Each row was made from one walk, in order. Every step used is in the known rows, and no mark comes twice. Write each row's walk.
Known rows
S > A: [ -7  15  42   3 -21 -17  13  -9  -6 -21  42  -6   7   4  -2 -13  -6  11
  13   1   3  28 -18   7  12]
K > F > Z: [-25  19 -11   0  -6 -21   4  31  -9 -19   6  -5  -7  13   4  39  -2  -5
 -10 -25  10 -30  -2   1  21]
F > K: [-24  25  -1  19   3   6  16  10 -23 -25  11 -11  11  -7  -8  -5  -6 -11
 -15   4  -5   5  34  -3  -1]
M > S: [ -3  22  32 -26 -12 -32  16   7  10 -26  14 -25 -24  12  -7  36   2  -7
  -2   0 -16 -24  -9  -7  11]
K > E: [-12 -20  25 -18   3  14  10  15 -18 -15  19 -12 -11  10   0  25 -23 -32
   1   5   6 -10 -19   3  -5]
F > Z > A: [ -7 -10 -19  -9   9 -16  -7 -17  24  17  32   9   2   9  11   9   6  28
   7 -11 -15 -16  -3 -14  19]
K > F: [ -8  14  12  23   2 -16   4  37 -10 -42   1 -10   5  12 -18  20  -9 -22
   6 -22  13   1  -5  -6  32]
E > Z > F > K: [-21  38 -12  28  11  -9  -8 -34  -7   4 -27  -4   5 -27  13  -9  22   5
 -35  -1   6   4  53   7  -8]
E > K > F > Z > A > S: [ 28   0 -11   3   8 -14   3  12  24  37  -7  15  24  -3   9   7  14  17
  17  -4   4   1 -40  -8 -12]
F > K > E > Z > A > S: [-13   5  20  11   7  21  -7  -3   3  42 -16  17  20 -11  -1  -7  16  24
  35  47  25  16 -10 -10 -35]
Z > F: [ 14   5  -4  15  13 -10 -20 -25   5  -4   3  -1   9  -6  -2  -7   3 -15
 -30 -25  -7   3  17  -4  14]
M > Z: [ -5  10  11  -4  -6 -19  -3   2   4 -29  35 -22 -22   7 -15  19   6   6
  14 -19 -25 -17   0  12  28]
Z > A > K: [ 16 -29 -37 -15  -8   5 -23   3  13   3   1 -17  11   3 -17 -25   7  -6
   4 -12 -17  13   4  -8  -3]
Z > A: [  4 -12   1  10  14 -10 -20 -12  22  -7  29  10  19   9 -11 -18  -7   4
  17  -6 -15  13  -4 -19  28]
A > K: [ -3 -10 -23 -27 -28   6 -11  19 -20 -24  -4 -40   3   5  -7  -7   5 -29
 -20 -13 -18   3   7   5 -19]
M > S > A > Z > F > K: [ 32  59  51  23 -15 -12  42 -21  13  -6  -5  26 -30 -16 -10 -38  -3  35
   7  26   0  11  -1   5  -1]
Z > F > K: [  5  22 -17  27  19   8  -7 -13 -11  -3 -11   5  11 -28  -9 -18   1 -10
 -33  -2   6  15  47  -6   6]
A > Z > F > K > E: [ 18  13  13  23  14  45  17  -9 -13   6 -16  24 -15 -13  -9 -26 -22  -8
 -14  22   9   0  10   4 -18]
M > K > E: [-11 -36  16 -20  17  16  35  25 -36 -30  -3  -3  -5  28  11  45 -38 -44
 -10  24   7 -11   1  10   2]
K > F > Z > A > S: [ 11   8 -11  22   9 -18 -18  20  21  23  -2  31  20   9  -9  15  20  39
  32 -11  26   3 -39 -22  19]
S > A > Z > F: [ 33  20  38  37 -12   1   5 -40  20   0  15  30   7   2  -9 -49  -1  33
  12  -4 -10  31 -17  13   3]
F > K > E > Z > A: [-24  -5   9  -1  19  10   6 -12   1  13   1   1   3  -7   9  -1  -2   2
  23  35   5  -3  16  -2 -14]

Write each row's walk
[-20   3   5  -3   6  28  26  25 -36 -18   6  -9 -12  -6  -5   9 -29 -30
  -4  22  14  -6  12   2  -9] : F > K > E
[-49  14  18 -13  -3  12  24  10 -28  -6  -6 -21 -14  -4  18  20  -8 -15
  -5  28   8 -14  19  13 -28] : F > K > E > Z
[ -7  -2 -23   9  14 -23 -16  20  17  -2  12  24   6  11   2  22   2  20
  14 -25  13 -14 -13 -15  40] : K > F > Z > A
[-21 -49  16 -13  29   3  13  -8  -1  -3  -8  10   7  28  27  37 -17  -7
  14  31   6  -4   3   8  -2] : M > K > E > Z > A
[ -7  16   4  12   6 -21 -20 -41  15  12 -12  -7   8 -10  15   3  24  -1
 -27 -16  -7  -2  29   8  -1] : E > Z > F
[ 12 -13 -15  -9  15 -19  16  13  23   4   9   6   0   0  18  15   0  -1
   6 -16  -6 -17 -21   1   6] : E > K > F > Z > A
[  2 -57 -46 -55 -13  20  -5  16  -3  32  -5 -10 -26   2   7  19  -1   1
  -2  -1 -12 -27 -23  -2 -20] : F > Z > A > K > E
[ 12 -19  11 -36 -34   4   2 -14  -5  32 -31  -9 -11 -19  18 -15   7   3
 -11   4  12  12  -9  25 -35] : S > A > K > E > Z > F
[ 21  46  26  49  -8  14  17 -32  -1   4   5  34   7 -15 -15 -65   1  30
   1  14  10  40   9  12  -3] : S > A > Z > F > K
[ -3   7 -20 -23 -49 -21  15  46 -14  -7  -9 -13  -5  -2   7  15   5  14
   2 -11  20  -3 -23  16   3] : S > A > K > F > Z
[ 19   4   9  23   8  -5 -27  -9  24  25  15  13  36   3 -22 -22  17  24
  34   5   6  31 -26 -22   0] : Z > A > S
[ 14  -9 -21  19  22  -9   0  32   4   8 -22  41  29  26   4  39   7  28
  17   7  36   3 -20 -10  25] : M > K > F > Z > A > S
[ -9 -11  14  -6  12   2  -9 -25   2  14 -22   0 -14  -9  17  19   3 -13
 -16  -4   4 -14   7   8 -11] : K > E > Z > F
[  2  27  51  24 -32   2  17 -16   4 -21  41  12   8  23 -12 -39 -14  20
  31  12 -12  30 -36  17  -5] : S > A > Z
[  7 -28 -21 -39 -13  17 -14  -5 -17  28 -44 -30 -18 -18  16   7  10 -29
 -31 -10  -4 -13  11  14 -36] : A > K > E > Z > F
[  1 -32 -59 -34 -17  -4 -17   0   4  21   5 -13  -6   7   4   2  17  25
 -19 -17 -22 -17  -7  -8 -10] : F > Z > A > K
[-11  -5 -19   3 -15 -16 -24  22   8  -9 -32 -15   9   4  -1   1  18   0
  17 -17   3   9  13  -4   5] : E > Z > A > K > F
[-21  -1   6  11   3 -21 -25 -32  29  -3  15   1  13  10  12  -8  17  20
  18  -1 -12   1   8  -6   8] : E > Z > A
[ -1 -34 -15 -49 -22  32   4  29 -34  -5  -8 -35 -20   1  -3  16 -15 -42
  -9  -1  -8  -8 -14   7 -32] : A > K > E
[ 11 -56 -23 -44  -2  26 -11  22   2  10  -4 -17  -4   3 -15  -5 -11 -19
  14   1  -7   2 -20  -5 -13] : Z > A > K > E
[ 18  26 -13  24  16  -2  -3  -9   0  -7   3  -5 -17 -33 -18  -8  10   8
 -18 -21 -11 -11  42   9  26] : M > Z > F > K
[  6   0  -7   9  27  29   7   3 -26   8 -15   8  -8 -25  -4  -7 -15 -26
 -24  12  13   1  25  -3   0] : Z > F > K > E
[ 28  15   7  34   7   9 -10 -34  13   0   1  20   1   7 -10 -32  -1  -3
  -9 -16 -11   4  -2   3   4] : A > Z > F
